What can hang from each mark
fenuv: pitev pomiv
zitipuv: feme
pitev: gurev
feme: tetozon tuvak zitipuv
tuvak: feme
vuro: fenuv
pomiv: foluso gurev togi
foluso: feme
gurev: pitev

Each row was made from one small tree. Brackets hold a mark, then the marks that hang from it, in alphabetical order. Every link used is in the known rows. Write each row's tree.
In the rows, zero is written as 128.
Known rows
{pomiv {foluso {feme tetozon zitipuv}} {gurev pitev}}: 72	132	125	104	141	161	137	131	105	113	153	132	141	77	126	134	100	139	165	92	124	110
{foluso {feme zitipuv}}: 101	111	190	132	151	187	131	128	153	107	81	103	152	139	117	131	135	126	174	123	142	148
{gurev pitev}: 98	117	170	102	103	127	140	119	149	138	86	91	139	120	120	124	88	143	108	133	130	141
{pomiv togi}: 131	106	203	141	109	133	134	122	124	139	86	88	126	135	105	104	109	155	110	144	124	129
{tuvak feme}: 117	102	223	136	137	179	142	122	172	119	71	86	128	140	119	128	109	145	134	172	152	127
{vuro fenuv}: 123	107	133	117	146	133	103	114	168	128	82	113	116	116	141	120	115	162	113	134	128	146
{vuro {fenuv {pitev gurev}}}: 144	131	85	137	130	103	134	117	146	143	127	122	141	111	153	154	131	125	122	141	166	154
{vuro {fenuv pitev {pomiv foluso gurev togi}}}: 162	130	52	134	111	70	98	132	99	163	185	147	103	119	148	99	144	138	117	94	111	116
{pomiv {foluso {feme zitipuv}} gurev}: 102	131	151	124	145	176	135	128	116	103	130	145	130	115	105	89	134	134	152	95	139	111
{zitipuv {feme tetozon tuvak}}: 91	134	186	118	145	218	141	143	138	83	90	116	147	126	129	166	91	127	187	200	130	150
{pomiv foluso {gurev pitev} togi}: 119	119	142	114	73	101	129	117	82	154	148	122	110	96	109	68	77	163	89	91	116	96
{pomiv foluso}: 93	128	146	115	137	153	152	119	158	130	102	125	134	122	103	110	106	153	83	130	116	118
{vuro {fenuv pomiv}}: 148	118	108	112	160	119	91	125	171	118	92	128	120	140	149	139	148	142	117	139	114	152
{fenuv {pomiv gurev}}: 144	127	139	119	129	124	123	141	136	99	111	124	117	143	115	105	155	117	104	155	134	130
{vuro {fenuv pitev pomiv}}: 142	126	75	121	140	102	115	128	168	147	123	118	135	151	158	157	155	123	134	129	123	167
{feme tetozon zitipuv}: 84	123	170	126	171	173	147	143	170	105	84	86	167	108	133	166	134	144	141	159	121	165
{fenuv {pitev gurev}}: 129	140	126	147	119	123	173	127	146	132	117	108	156	133	113	151	133	105	113	157	174	147
{foluso {feme tetozon tuvak zitipuv}}: 101	125	189	128	164	210	129	142	149	81	85	111	145	118	131	180	109	110	220	138	121	170
{feme zitipuv}: 111	116	181	121	140	166	144	132	170	115	70	93	165	131	124	121	141	141	135	137	133	165
{pitev gurev}: 137	133	161	136	130	141	150	121	142	109	84	116	142	123	110	136	131	121	93	164	161	139
{pomiv {foluso feme} togi}: 107	110	178	145	125	155	134	109	102	138	119	131	108	133	100	102	91	157	130	111	116	91

Which tree is each row?
98	105	214	135	172	205	146	143	177	106	80	76	165	112	147	171	126	150	171	178	142	147 | {tuvak {feme tetozon zitipuv}}
180	122	88	141	103	70	96	138	102	152	161	124	108	137	156	107	151	131	137	115	128	142 | {vuro {fenuv pitev {pomiv gurev togi}}}
120	152	74	122	122	106	151	143	138	138	167	147	132	142	119	115	149	105	104	122	129	121 | {fenuv pitev {pomiv foluso gurev}}
132	135	103	141	107	103	148	133	130	174	154	127	143	160	116	135	136	120	109	119	108	123 | {fenuv pitev {pomiv foluso togi}}
195	126	80	155	119	68	111	123	115	153	147	129	128	132	159	157	154	110	125	138	143	148 | {vuro {fenuv {pitev gurev} {pomiv togi}}}
159	150	101	145	129	107	158	133	148	127	128	127	158	160	130	171	162	81	115	165	159	155 | {fenuv {pitev gurev} pomiv}
96	126	192	129	156	194	138	135	142	77	89	120	117	123	124	170	93	118	189	161	117	146 | {foluso {feme tetozon tuvak}}
136	124	129	122	95	106	104	115	68	141	168	158	99	130	120	94	104	132	130	86	115	79 | {fenuv {pomiv {foluso feme} {gurev pitev} togi}}
156	132	67	122	127	87	112	139	142	133	150	130	118	133	155	123	165	114	135	127	138	157 | {vuro {fenuv pitev {pomiv gurev}}}
126	123	158	134	100	121	132	125	95	134	134	131	103	108	99	61	108	162	85	112	120	95 | {pomiv foluso gurev togi}
159	119	151	115	81	85	109	132	90	139	135	114	115	129	123	94	122	131	109	126	123	123 | {fenuv {pomiv {gurev pitev} togi}}
160	127	99	111	143	108	82	133	142	107	116	139	102	123	152	103	153	136	111	133	127	139 | {vuro {fenuv {pomiv gurev}}}
91	144	98	107	146	130	126	125	105	110	171	153	110	107	133	145	112	120	134	116	103	92 | {fenuv {pomiv {foluso {feme tetozon}} {gurev pitev}}}
139	142	30	117	138	83	112	131	140	138	174	155	114	122	158	116	151	121	113	99	124	129 | {vuro {fenuv pitev {pomiv foluso gurev}}}
108	138	113	103	118	121	117	121	105	120	156	164	108	126	114	108	116	114	125	98	120	89 | {fenuv {pomiv {foluso feme} {gurev pitev}}}
124	117	168	139	123	156	117	129	80	122	137	135	121	111	113	74	122	143	160	89	131	101 | {pomiv {foluso {feme zitipuv}} gurev togi}
136	127	131	103	101	103	120	132	125	120	123	123	124	132	130	107	129	120	104	130	131	133 | {fenuv {pomiv {gurev pitev}}}
181	137	44	145	126	68	110	115	115	169	169	156	131	124	153	150	145	122	98	109	127	125 | {vuro {fenuv {pitev gurev} {pomiv foluso togi}}}
105	125	142	144	162	144	127	123	102	127	142	144	115	133	124	164	123	139	137	137	87	95 | {fenuv {pomiv {foluso {feme tetozon}} togi}}
142	133	112	151	107	107	135	132	75	149	187	153	107	156	120	108	137	108	146	103	126	93 | {fenuv pitev {pomiv {foluso feme} gurev togi}}
179	136	119	164	105	89	149	131	113	145	139	122	151	158	125	157	158	95	118	155	151	139 | {fenuv {pitev gurev} {pomiv togi}}
155	138	98	165	123	105	148	118	92	149	175	158	134	156	118	155	138	93	140	121	141	99 | {fenuv {pitev gurev} {pomiv {foluso feme} togi}}
137	132	56	84	122	90	83	117	128	138	152	163	108	98	151	99	120	146	92	82	109	110 | {vuro {fenuv {pomiv foluso {gurev pitev}}}}
138	159	60	133	135	106	158	126	153	138	151	153	160	146	118	165	152	89	96	138	143	126 | {fenuv {pitev gurev} {pomiv foluso}}
77	137	154	122	164	195	139	126	146	94	118	145	113	113	113	162	82	126	170	134	100	126 | {pomiv {foluso {feme tetozon tuvak}}}
145	139	94	142	95	86	139	141	104	158	176	138	123	142	118	102	142	121	108	108	121	113 | {fenuv pitev {pomiv foluso gurev togi}}
